Each row was made from one walk, in order. Every step used is in the known rows, and no mark comes twice. Write each row's walk.
(in the rows, 128 means zero)
Known rows:
viduna mava rudom: [109 118 131  79 140 136  92 109 100 102 175 123 125 125 117 153 147 140
 152 133 143 149  68  94 145 139 109]
viduna mava: [ 89 116 161  84  96 141  87 137 128 118 139 142 128 140 110 159 119 135
 156 140 145  99  78  90 142 133 100]
leruz bavo lafenok nurif: [143 127 144 104  76 144 105 168  80 156  87 127 137 123 106 144 105 139
 141 162 136 163 195 113 123 111  99]
leruz bavo lafenok bero: [128 136 145  54  67 143 108 138  81 167  90 118 146  73 112 102 116 132
 138 159 136 152 189 119 111 104 104]
mava nulaf: [134 117 186 109 126 144 105 184 103  80 135 152 138 131 129 114 123 124
 137 140 144 138 116  91 148 105 122]
viduna mava rudom lafenok bavo: [108 158 111  74 152 128  88 115  39  90 222 112 148  88 124 145 136 111
 166 128 136 188  19 119 142 136 100]
bavo leruz: [143 116 170 123 103 162 109 141 112 114 155 169 145 173 109 115 100 207
 161 150 151 147 109 129 169 124 116]
bavo lafenok: [134 122 161 115 105 140 108 142 127 136 146 144 135 121 108 113 111 126
 146 149 139 165 184 106 136 130 104]
viduna mava rudom lafenok: [106 147 121  76 143 138  85  98  94 101 170 120 144 124 123 146 145 119
 168 137 148 186  10 111 136 135 106]
leruz bavo lafenok viduna mava: [104 144 142 122  66 126 103 156 109 172  52 109 140  71 111 154 103 130
 154 157 142 143 135 129 106 125  65]
viduna mava rudom lafenok bavo leruz: [122 157 121  80 136 135  93 115  20  87 230 132 156 116 123 140 121 182
 176 131 141 222   7 153 164 138 101]
viduna mava viro: [102 134 166  99 103 123  90 182 147 145  97 153 122 138  80 162 123 145
 152 140 133 133  52  95 156 151 110]
lafenok rudom mava viro: [143 153 170  82 122 147 108 167 183 149 155 120 118 123  78  82 127 146
 105 141 135 145  67 103 163 124 123]
mava viro: [131 128 164 128 118 140 106 185 144 144  99 159 130 144  83 118 123 148
 145 148 137 148  95  95 160 141 128]
bero lafenok rudom viduna mava viro: [116 164 129 127  74 111  80 193 209 158 129 130 132 158  92 155 121  50
 123 153 154  69  68  81 122 157 112]
leruz bavo lafenok viduna: [137 136 143 154  84 138 119 157 111 170  53 115 146  78 114 111  98 132
 143 168 141 156 178 130 113 117  82]
nurif lafenok viduna mava nulaf: [115 117 177 116 132 131  95 191 112  58  53 143 147 148 118 162 102 112
 131 113 156 172  87  89 121 127  86]
rudom viduna: [120 112 155 132 113 149 102 146 140 114 121 150 163 156 106 118 114  74
 140 167 155 104 108  70 135 123 113]
bero lafenok bavo: [118 150 133 117  95 133  88 166  74 114 197 134 125 148 128 121 114 123
 127 133 148  61 156 107 137 124 114]
viro mava: [123 118 155 136  98 121 114 132 117 134 152 154 137 137 100  61 134 134
 186 157 130 110 125  95 158 107 141]
lafenok bavo: [118 123 158 114 122 143 110 155  71 103 193 137 140 117 115 120 115 136
 145 136 136 115 126  99 150 121 111]
rudom mava: [115 132 174  61 113 162  91 135 115 121 142 126 124 146  99  98 122 150
 110 139 146 120  94  95 158 103 118]
bero lafenok: [124 142 135 118  90 145  80 146 130 127 146 144 120 182 128 124 119 129
 128 142 156  58 147 102 133 125 115]
bero lafenok viduna mava nulaf: [112 158 154 123  98 127  83 203 117  92  54 138 124 166 140 162 121 108
 127 135 161  60  94 119 119 128  86]
rudom lafenok bavo leruz: [139 153 152 112 109 151 107 145  49 100 203 163 168 142 116 101  90 184
 177 147 140 184  59 152 169 120 105]
nurif lafenok rudom: [145 103 153 119 124 140 105 120 172  93 197 131 138 141 109 115 100 113
 130 117 148 165 143  83 133 127 112]
viduna mava nulaf: [103 118 189  79 106 131  89 184 102  75 136 149 130 123 129 158 121 122
 144 135 144 124  76  94 140 116 103]
leruz bavo: [111 116 152 112  76 145  99 141 101 146 129 127 132  94 120 119 113 146
 146 159 134 116 123 102 131  99 109]
nurif lafenok: [129  94 159 108 125 147  94 134 120  88 146 150 138 162 102 121 101 133
 131 120 146 170 142  73 138 123 112]

Write each row's walk:
[146 166 160  77  74 128 112 173 159 194 149  91 115  37  80  75 114 142
 100 149 125 201 135 123 141 109 104] => leruz bavo lafenok rudom mava viro
[136 118 178 130 107 112 117 175  92  97 149 160 136 115 119  54 135 118
 174 151 134 141 120  92 158  90 145] => viro mava nulaf
[133 104 150  52 120 153  97 127 101  92 101 147 153 168  98 110 113 127
 130 123 147 152 140  79 126 119 117] => nurif lafenok bero
[154 164 169  80 110 136 112 170 183 168 161 111 117  92  74  77 117 129
 101 137 134 193 132 117 157 129 114] => bavo lafenok rudom mava viro
[115 147 171 115  79 119 105 201  88 128  45 118 137  47 128 151 108 117
 142 152 141 168 131 129 109 108  68] => leruz bavo lafenok viduna mava nulaf
[141 112 117 150 141 111 118 110 101 117 161 138 160 128 101  53 154  68
 170 170 139 157 102  68 146 119 153] => viro mava rudom viduna
[ 92 116 154 105  94 134  85 149 140 116 119 142 155 148 102 160 114  66
 149 159 153  91  67  65 130 133 103] => rudom viduna mava
[134 165 144  72  88 148  83 133 167 132 195 100 108 159 120  91 122 124
  85 130 155  56 121 107 138 105 113] => bero lafenok rudom mava
[126 142 181 122 112 126 109 199 114 101  60 138 141 108 125 150 113 106
 142 132 148 162 129 123 119 132  81] => bavo lafenok viduna mava nulaf
[129 149 178  71 120 151  95 177 133 150 101 139 121 144  72  93 125 159
 109 140 133 151  72  95 168 121 125] => rudom mava viro
[136 148 111 126 149 117 111  90  85 117 186 135 152 117 110  44 156 119
 199 155 134 202  60 114 153 113 147] => viro mava rudom lafenok
[120 140 115 119 112 124 111 125  82 153  82  91 134  56 122 147 129 133
 144 150 143 193 125 130 108 131  75] => leruz bavo lafenok viduna mava rudom
[127 125 150 112  71 133 105 146  98 168 136 124 134  64 118 114 106 140
 143 155 133 167 184 110 123 106  95] => leruz bavo lafenok
[133 139 168  71 117 154 105 122 163 122 195 108 125 121 105  85 119 132
 106 138 148 108  95 102 151 101 112] => lafenok rudom mava
[141 107 151 151 141 152 108 146 134  96  65 145 155 177 102 123  92 124
 129 124 155 158 136  94 128 132  93] => nurif lafenok viduna
[104 127 154 115  98 129  99 134 189 117 168 123 154 130 111 150 113  50
 145 160 154  84  68  74 129 133 102] => lafenok rudom viduna mava
[133 132 200  53 123 159  95 179  89  85 137 133 127 127 121  91 127 138
 101 131 144 142  93  92 158  88 121] => rudom mava nulaf
[130 139 124 121 145 130 110 122 109 129  97 114 134 109 116 151 133 124
 146 136 152 188 125 126 125 155  86] => bavo lafenok viduna mava rudom
[107 159 110  21 143 148  88  87  79 107 129 121 158 130 119 133 155 117
 167 139 147 169   9 125 126 128 114] => viduna mava rudom lafenok bero
[100 160 133 129  87 137  80 159 142 132  60 128 126 187 122 167 114 118
 137 140 167  34  96 119 118 143  82] => bero lafenok viduna mava
[138 147 133 128  87 138  93 135 180 129 196 125 116 159 132 114 118 114
 124 144 155  52 143 112 128 124 114] => bero lafenok rudom
[127 104 155 104 133 137  99 147  65  78 199 139 145 129 104 126  96 127
 130 109 139 171 149  78 140 123 109] => nurif lafenok bavo
[100 129 154 127 116 142 101 148 142 123  58 137 144 153 108 160 115 132
 154 148 155  90  68 113 132 140  85] => lafenok viduna mava
[115 107 149 107 103 123  86 130 183  91 175 123 159 145  99 157  97  46
 130 130 153 145  85  51 111 135  92] => nurif lafenok rudom viduna mava
